Known rows, with every step that occurs
A-B-P-V-E-R-J-W: [ -5 -11  -2  -5 -19   2   5  -1  21 -25   7  -4  -2   5  16  10   2  -6
   6 -13   5  -4   6  27  -9   4  -5  -1  -7  -9  -8   2  16  10 -15   2
  12   0  -1]
E-S: [ -8  -8  -1   0  11   2   7   7  -3  -3   2   7  -2 -13  -4   7   1   8
   5   1  -3   2  -9   6   9  -1  19   1   2  -4 -10   2   5 -11  -3  -3
  -1  -5   3]
E-R-J: [ -2  -5   1  -5   2  -9  -5   8   4   0  13   5  -4   1   1   2   2   4
   4  -2  -6   1  -5  -1  -1   3   1  -3   3  -6 -19   5   1   1  -4  -3
  13  -5   0]
V-Y-W-J-R-E: [ -3  -9   0  21  -3   7  12 -16  -4   7  -9   0  -2  25  -3  -1   6   3
  -4  -2   0   2   1  -1   7 -11  -7   1 -14  22  16  -7   9   9 -26   7
   8  -2  -8]
V-Y-W-J-R-E-S: [-11 -10  -1  20 -10  10  18  -9   7   1 -15   4  -4  20   4  -2   8   6
   2   1   2   2  -5   3  20  -9   9   2 -11  20  11   3  16  -2 -28   3
   7  -6  -6]
X-P-V-Y-W-J-R-E: [  0  -8  -1  24   5   6   7 -23   0   2 -20  -3   2   1  -3  -4   7   2
  -5   3   0   0  10   0   8  -2 -12   2 -10  20  17 -16   3  -3  -8   2
  -2   4  -2]
F-S-E-R-J-W-Y-B-P: [  6  28   3  -9 -25  -8  -7   9  38  -8 -13  -3   0  23  12  -4  -5 -17
   4  -4   6   2  -1 -10  -6  -3   6  -9  11  12   0  14 -20  13   2  -2
   3  10 -12]
R-J-W-Y: [  4  -5   4  -7  -6 -13   0  12 -14  11   5   0   7  14   0   7  -3  -1
   1  -4  -1   2  -1  -2   9  -6  27  -1   3  17   1   9  -5   3 -27  -2
  20  -5  -3]
E-R-J-W-Y-B: [ -6   2   1 -14  -6 -13  -2   8  11   5   2   4  -4  20   2   2  -4  -6
  -1  -2   2   1  -4  -1  -3   6   1  -8  10  16   7   7   6   2   2   2
  18   0  -8]
Y-W: [ -4 -10  -4   5  20   9   0  -7 -19   8   0  -1  -4  -1 -12   5  -9   3
   1   3  -4   3  -3   9 -11  -5  -9  -3  -7   6   7 -12   4  -3   3   3
  -1   5   0]
G-F-S: [ -6  15   1   8   4   0  -3   4  11   3   6   2   1   2 -16   1   3  -5
   4  -5   1   3  -1   5   5 -13  25  -4   5   7   7 -17 -17  -9   7   4
   1   1   2]
S-E-R-J-W-Y-B-A: [  6   8   5 -23 -14 -14 -15   9   2  -8  -4  -8   1  25  18   1 -12 -10
  -2   0   8   3  -3  -3  -9  10   4  -7  11  15   5  33 -15   7   0  -5
  14   1 -13]
X-P-V-L: [  5 -10  -2   1  16  -4  10 -13 -23   1  -6   0  -2 -25 -12   3   5   3
   6   3  -5  -3   8  -4  -7   1 -11   4   1 -13  -7 -16 -11 -13  11   4
 -16  -2   9]
S-E-V-Y: [ 13  -3   1  16   6   2  -2  -4 -18   1   4   1   4  -8   0   0   1   4
  -2   4  -1  -1  -1  -5   0   5  -4   6   2 -15   0  14  -8   7   8  -3
 -13   1   0]
B-P-V-E-R-J-W: [ -4  -7   0  -9 -17   7   3   2  30 -13   9  -6   1   4   7   7   7  -2
   9 -12  -1  -4   4  31  -5   5   0  -4  -2 -14  -9   1   8  -5 -15  -4
  10   2   1]
X-P-V-E-R-J: [  1  -9   1  -3  13  -5   2  -1   3  -7   7  -5  -1 -22  10  -2  18   5
   3   3  -4  -3   4  -2  -3  10  -5   1  -1 -18 -16   0  -2  -9   5  -3
   0  -2   6]
P-X: [ -2 -12  -2 -19  27   4   6   1 -17   0   3   8  -1 -18 -10   5  -8   1
  -9   3  -8   1  -1  11  -9   0   4  -1   4   3   0  -7   8   3 -12   4
  -2  -7   4]
V-L: [  2  -9  -2   0   9   0  14  -5 -24   7   7   2  -6   1 -14   6   6   2
   7  -1  -5  -1  -2  -4  -8  -9  -9   3  -5 -12 -10  -5  -4   0 -10   6
  -7  -8   4]
E-V: [  1 -14   0   3  16   0 -10   4 -16   0  10   5   3  -7  -6   5  -7   4
   1  -3  -4   0   0   5   5  10   0   0   6 -11 -12  -6  -4  -6  23  -6
  -3   2   1]
V-Y: [  5  -4   3  12  10   3  14  -1 -18   7   7   3   0  -3 -14   5  14   4
   3   1  -4   1  -3   2   4  -9  13   2  -1  -1  15  -9   2   4 -15   1
  -4  -7   4]
X-P: [  3  -9   1  12  32   1   4   2 -19   1  -1   1   3 -20  -7   4   5   4
   0   4  -6   2   1  -3   2   1   8   1  -4   2  -5 -10 -12  -9  11  -4
  -2   0   5]
S-F-G: [  6  14  -1  -1  -5   8  -9   1   6   1  12   4  -2  -6  -6   0  -4  -6
  -7  -5   3   3  -3 -10   3   5 -13  -5  -1   7  -1 -21   5   7   7   1
   1  -2   9]
G-F-S-E-R-J-W-Y-B: [ -4  33   0  -8 -24 -14  -8   5  33   0  -4  -1  -4  23   7  -8  -7 -18
  -2  -2  10   2  -3  -7  -6   0   9  -9  13  20  14  15 -13   3  13   9
  11   9 -11]
S-E-R-J-W-Y-V: [  2   3   0 -16 -21 -22 -19  14  -2   8   2  -5   4  13  13  -9 -23   1
  -2   8   2   0  -3  -5 -11   3 -14   0   9   8  -5  37  -4   6  -1  -4
  10   5 -10]
W-J-R-E: [  0 -10   2   6  -2   0   5  -3   7  -1  -2   2   3  17   0   3  -2   2
  -9  -6  -4   2   2 -10  11  -2  -1   2 -10  13  -9   3   4   7  -8   3
  13  -4  -6]
W-Y-V-E-S-F: [ -4   3  -3 -11  -8   1  -6  19  -9   8   2  -3   0  -2   7  -6  10   7
   5  11   3   0  -4 -16   1   0   4   2  -1  -7   3   5  15  -7  -1  -8
  -5 -13   1]
L-V: [ -1  -2   0   4  11  -5  -6  10 -17   6   5   7   7  -3 -14   5  -7   3
 -11  -2  -3   0  -2   7  -2   6  15   4  -1  -5  -5   0   0   0   9  -6
 -11   1   6]
S-E-R-J: [  7   3   0  -7  -3  -9  -7   4   1  -6   9  -1  -4  -7   9  -3  -5   3
  -3   3  -4   2  -5 -12 -13   8 -11   0  -1  -9 -21  29  -5   9   0   1
   6   0  -3]
J-R-E-S-F-G: [ -5  16  -3   3 -28  15   6  -3  36  -9   0   4   0  -3  13 -10 -11  -4
  -6  -6   5   4 -11   4  23  12  -7  -3  -4   9 -14  -6  24   2 -10   4
  12   3   4]
B-A: [  5  -8   5  -9  12   1  -9   7 -21  -5   5  -3   5   4  -6  10  -1   2
   6  -4  -1   3  -1   7   4  -2  18  -3   2   2   0  -2 -17  -3  -5  -9
   2  -6  -1]
F-S-E-R-J-W-Y: [  7  12   5  -8 -19 -15  -8  13  12   2  -2  -5   4  13  10  -5  -7  -4
  -6   3   6   2  -4 -11   1   2  16   0  16   9 -22  33 -17   9  -8  -1
  13   9  -6]
R-E-S-F: [ -2   1  -1   1  -5  11  -3   5  15  -6  -1   2   2  -9   7   0  -5   6
  -4   3   0   3  -9  -6  10   3   9  -1 -14  -8 -13   5  13  -9 -22  -3
   9  -9  -2]
E-V-P: [  2 -14   1  10  16   1   0   0  -6  -1   7   3   1 -10  -5   4   2   7
   5  -2  -5  -2   4  -1  10   4   2   4  -5 -19  -5 -15  -4  -4  20  -7
  -3   2   5]
P-V: [  3  -6  -1 -11  10   0  -6  -3  -5   1   3   1   1 -18 -13   8 -10   4
  -4  -1  -6   0   2   6  -6   4  -4  -1   7  -8   0 -11   2  -2  10   1
  -5   2   4]
G-F-S-E-R: [ -3  19  -1  11  -6  -1  -9   4  32  -7   5  -1  -4  -6  -6  -7  -3  -4
  -1   2   5   2  -4   3  -8   3   5  -2   9  -3 -10   8 -16  -5  34   3
  -2   9  -4]

Rows
[ 11   8   4   7   7   2  -3  -2   2  -4  -4  -4   3 -11   4  -5  -4   1
  -1   1   0  -1   3 -15   6  -1   1   5  -1 -21 -15   5 -22   6  26  -3
 -12  13   4]  F-S-E-V-P
[ -6  -1  -3   2   4  17  12   7  -5  -5   6  -1  -4 -12   9   2  18   6
   1   2   2   1  -6   4   1   5  10   4 -10 -14 -14   3  19  -9 -10  -2
   0 -11   7]  V-E-S-F
[  0  13   3  -6 -14  -5  -4   2   9  -3  -2  -4   3   8  14  -4 -12  -4
  -5  -2   4   0  -5   4  -4  -1   3   1   8   2 -30  30 -10   5 -12   3
  15  14  -1]  F-S-E-R-J-W
[ -1 -15  -1   5  23   2   5  -2   7  -8   6  -7  -2 -31  -1   1  16   8
  -1   7  -2  -3   4   8  -6  16  -9   2   2 -21 -14  -6   3 -14  31  -2
  -9   5   5]  X-P-V-E-R
[  3  23   0  10  -2   1  -6  -2  10  -3   1  -2   2  -5  -8  -4  -7  -8
  -2   0   3   3  -2  -6  -8  -9  10  -2   1   3   3   5 -24   0  13   6
  -6   6   0]  G-F-S-E
[-11  -7  -1 -16  -8  -4  -1   6 -10   6  13  -7   1  17  17  -5  -5   5
   5  -2  -1  -5  -3  17  -8  -6 -14   0  -3  -5  -9  20  14  -5 -21   2
  17   3   1]  Y-V-E-R-J-W
[  2  18   2 -19 -25 -21 -20  16   0   9  -4  -6   7  18  15 -12 -21  -3
  -2   8   5  -1  -3 -13  -5  -5  -3  -1  18  10 -14  34 -17   6  -3  -3
   8  13  -7]  F-S-E-R-J-W-Y-V
[ -3  -6  -1 -11  -3 -12  -9  12 -19  17   1  -2   7  14  -8   1 -20   2
  -2   4   0  -1   0   5  -2  -6   2   0   9  15  15   4   2  -4   0  -3
   6   5  -5]  J-W-Y-V
[ -4  -7   1  11   5   0   8  -2 -10   1  -1   6  -3  13  -6   6   4   1
  -5  -7  -3   2   4   1   5   2  -1   3   2  16 -11  -5   6   7  13   1
   7  -3   0]  W-J-R
[  1  -1   0  -4  -9  -6  -3   2   2  -5   5  -2   0   3  13   0 -15   0
  -6  -1   0   0  -4  12 -12   6  -7   1  -1   1 -21  33   3   4  -8   2
  17   6  -3]  S-E-R-J-W
[  2   6  -1  -2  12   8   3  -5  15  -8  -2   5  -3   4 -10   7   0  -9
   8  -7  -6   3   0   0  -9  -6  -5 -10  -6   0  20 -22  -7   4   9   1
  -9  -3  -3]  Y-B-P
[ -9  -5   1 -21 -14 -10   3  19 -18  11   2  -4   7  14  19  -1   2   4
  10   4   1  -2  -6  -4   9 -13  20   2  -1   4   6  25   9  -6 -37  -3
  11  -8  -2]  R-J-W-Y-V-E-S
[ -9   4  -4  15 -25  17   3 -15  17  -3 -23   3  -6   7   5  -5   4   3
  -5  -1   7   1   2  10  10   5  -8   1  -7  14   7 -11  28  -6 -20   1
   3  -4   0]  P-V-Y-W-J-R-E-S-F
[  0  -2   2  13  -4   2   6 -13   4  -1  -6   7   0  27   6  -4   6  -5
  -6  -9   0   0   3 -12  15   2 -14  -2  -5  10  19  -7   4  10   5   6
   2  -4  -8]  W-J-R-E-V-Y-B
[  0   6  -1 -10  14  14  19  -8   7  -6 -10  11  -5  -4 -12   4  11 -11
   5  -4  -6   0   1  11  -9 -10   1  -8   0   9  37 -28   4  10 -22   3
 -15 -14   0]  V-Y-B-P-X
[ -6  15  -4 -14 -12  12  -6   5   0  -1   8  -2  -1  -7  12  -9   1  -1
   3   2   5  -1  -8  -9   3  -3 -21  -1  -6  -5   2  -6  19  -1  -1   1
  -5  -5  11]  Y-V-E-S-F-G
[  4  -8   0   4  26  -2  -3  -5 -10  -3  -5   0   5 -30 -10   5  -2   4
  -3   4  -6   0   6   1  -2   9  -1   0   4  -5  -2 -16  -8 -13  22  -3
 -10   5   6]  X-P-V
[-10   3  -3  27 -19  18  11  -8   9   1 -17   4  -6  19   7  -5  12   3
  -1   0   7   3  -3   2  14  -1   0   2 -14  21   5  -3  29  -3 -26   0
  10  -8  -3]  V-Y-W-J-R-E-S-F
[  1 -13   3  -4   2 -11   2   8   5   1   4  -8   5 -10   9   1  15   2
   0   4   2  -3   6   4   5  12  13   2   7  -2  -8   9   1 -11   2  -6
  11   2   0]  X-P-V-E-R-J-W-Y
[  3  16   0 -20 -35 -22  -8   8  -9  12  -5  -7  -1  24  12 -15 -12  -4
   7   6   5  -3  -2 -19  -9 -13 -15   4  15   2 -18  35 -19   7 -12   3
   1   7  -5]  F-S-E-R-J-W-Y-V-L
[  1  -6  -2  17  23   7   4 -18 -22   7 -13  -2  -1 -23 -14   1   7   3
   4   8  -1   0   5  11  -5  -2  -6   1  -1   6  23 -27   0 -11   5  -1
 -15   6   6]  X-P-V-Y-W
[ -3  -1  -3 -10   3  11   4  -7  36 -16   4  -3  -9  -7  -2   4  10  -6
   7  -5  -2  -3   3  11 -17   9 -23  -9   0 -22  10 -19   7   0  29   1
 -13   4  -3]  Y-B-P-V-E-R
[  0 -11   1  17  15   6   3  -6 -24  10  -5   3  -6  16 -16   9  17   4
   2   1   0   1   3 -12  -3 -15  -2   2  -8  18  24 -16  -1   6  -8   2
  -4 -10  -1]  V-Y-W-J
[ -1  10  -1  -3  -6  18   7   4  12  -6  11   0  -4 -11   9  -1  14  -1
   0  -2   6   1  -9  -6   9   3  -1   0  -6  -6  -6  -8  16   1  -3   1
  -1  -8  11]  V-E-S-F-G
[  7 -11  -1  -9  22   5   2  -5  -9  -8  -3   3   0 -26   5  -1 -12   2
 -10   5  -6  -2   5  -1  -7   9 -12   5  -3 -17  -5   5   0   6  10  -1
 -11   2   3]  S-E-V-P-X
[  7  -2   2  -6 -14 -16  -7  13   5   2   4  -4   1   7  10   0  -8   0
  -6   4   3   1  -4  -3  -4   8   7   1   8   7 -15  36  -3   8  -2  -3
  17   2  -9]  S-E-R-J-W-Y
[-10   9  -4   7 -24  17  -6  -9  31  -6  -9   4  -6  16  12  -6  -9  -5
  -5  -6   8   4  -5  -7  17   4 -21  -4 -10  27  -5 -10  22   1  -8   4
  13   2   1]  Y-W-J-R-E-S-F-G
[ -6  -4  -1 -18  -2  -9  -6   6  -9   4  16  -4  -2   6  13  -8   4   7
   9   3  -6  -3  -4  -6 -11  -6 -18  -1  -5 -15  -7  13   5   0 -11   1
   5  -6  -1]  Y-V-E-R-J
[  4  -7  -3 -11   2  -3   8 -10 -17   4   2   1  -6 -11 -16   6  -2   3
   4  -1  -5  -3   3   2 -11  -4 -16   3   3 -18  -7 -10  -3  -3   3   7
 -13  -4   6]  P-V-L
[ -4   0  -3   5  13  15   5  -2  -5  -9  -8  -3   0 -38   9   0  18   6
   0   6   2  -1   3   5   2  14   5   4  -5 -16 -12  -6  16 -22   9  -5
 -11  -5  12]  X-P-V-E-S-F
[ -2 -11  -1 -14   0  -5   1  10 -20  17   7  -9   7  15   0   0  -3   4
  -1   5   1  -3  -1   4  -5  -9   3   2   0   4  15   8   5  -2  -9   0
   5   1  -3]  J-W-Y-V-E
[  8  -4   2  16  19   0   9  -7 -16   1  -6   1   4 -26 -13   2  14   4
   0   5  -4  -1   6   4   4   1   8   4   4  -4  14 -21  -8  -7   4  -3
 -14  -2   8]  X-P-V-Y
[  0   1   1 -18 -11 -19 -11  13 -26  18   2  -1   9  20   4  -2 -15  -1
   4   0  -2   0  -1  -4   3 -11   8  -1   5  19  12  11  -4   1 -23  -4
  14  -2  -4]  R-J-W-Y-V
[  4  17   2  17   0   2  -6  -4  20  -6   2  -3   3 -10  -1  -7  -1  -5
   5  -3   3   0   5  -6   7  -2  11   2  -3 -15   3  -5 -25  -5  31  -1
 -10  11   2]  G-F-S-E-V-P
[ -4  -6   0  -9  21   0   7   5  -7   0  -5  10   2 -21 -11   3  -4   2
 -15   1  -6  -2   3  10  -3   3  16   7  -6  -7   5 -12  12   4  -8  -4
 -13  -3  10]  L-V-P-X
[  0 -12   1 -17 -14  -9   2  10  11   3  12  -8   1   4   5   4   7   3
  -2  -1   3  -4   2   8   0   9   9   0  10  -6  -7  12   8  -1  -7   0
  14  -1  -2]  P-V-E-R-J-W-Y
[ -3  -5   1  20   9   1  -5   2 -26  13  -7   7   1  20 -19   6  11   3
  -7   0   3   0   3  -6  -4  -7  12   6  -9  15  22  -8  -1   6  -2  -4
 -15  -7   2]  L-V-Y-W-J
[ 12  12   4  13   2   3  -3  -3 -17   2  -4  -1   6  -3  -1  -6   4  -1
  -2   4   3  -1  -1 -12   5  -2   8   5  10 -12  -4  11 -22   8   9   0
 -16   7   2]  F-S-E-V-Y
[ -6  20  -2  39 -15   9  -5 -15   0   4 -10   2  -3  22  -1 -10   5  -9
   1  -4  11   2   6   6   5   0  -1   2   5  23  14  -3 -13   1  27   4
 -10  12  -3]  G-F-S-E-V-Y-W-J-R
[  0 -17   0 -10  27   5   5   1  -9  -1   2   9  -1 -22  -4   3  -5   4
  -3   0  -7  -3   6  10   5   6   1   2   1 -13   0 -16   6  -3   5  -4
  -3  -4   6]  E-V-P-X
[  3  17  -2   8  -9  -1  -6  -8  -4  -1   2  -1  -2   1  -3  -7  -2  -7
   8  -3   5  -1   1  -7  -5  -3  -4   2   5 -15  -9   6 -29  -6  24   6
 -16   5   1]  G-F-S-E-V-L
[  0  13   0  -1   9   4  -3  -5  17  -9  -3   3   0 -20   0  -7  -7  -7
  -4   0   1  -1   6   3   1   0   9   1   3  -8   6  -7 -14  -1  16   2
 -12   6   3]  G-F-S-E-V-P-X
[ -4 -18  -1  20   1   7   0 -13   9   1  -7  -1  -1  17   5  -2  -4   4
   0  -6  -2   0   8  -3  15   0 -18   2 -20   5   1 -14   7   0  10  -1
   9   8  -6]  Y-W-J-R-E-V-P
[  8  -3   1  15  -7   2   9  -8   2 -17  -2   4   0  -9 -10  10   7  -4
   6  -6   1  -1   7   9  -3  -5   4   0  -2  -4  25 -26   4  17 -10  -1
 -13  -7   2]  A-B-P-V-Y
[  6 -17   3   6  11   0  -1  -1  10  -4   6  -1   7  -6   0   0  -3   7
   1  -2  -7  -1   1 -11  15  -1   0   2 -17 -23  -1  -9  -5  -3   1  -3
   3   1  -3]  R-E-V-P
[  9   6  -3 -16 -10  -5   6  -6  16  -1  -7   2  -8   4 -17   6   6 -10
  15  -3  -2  -2   6 -16 -12  -5 -13  -8   6  -8  23 -26 -11   7  12   3
 -24  -9  -4]  W-Y-B-P-V-L
[  2   9  -1  -8   9   2  10 -16  -9   5  -5   4  -5  -7 -15   4   2  -4
  -3   0  -3  -1   1   2 -11  -3 -13  -5   5  -3  33 -20   8   5   3   9
 -14  -3   3]  P-V-Y-B
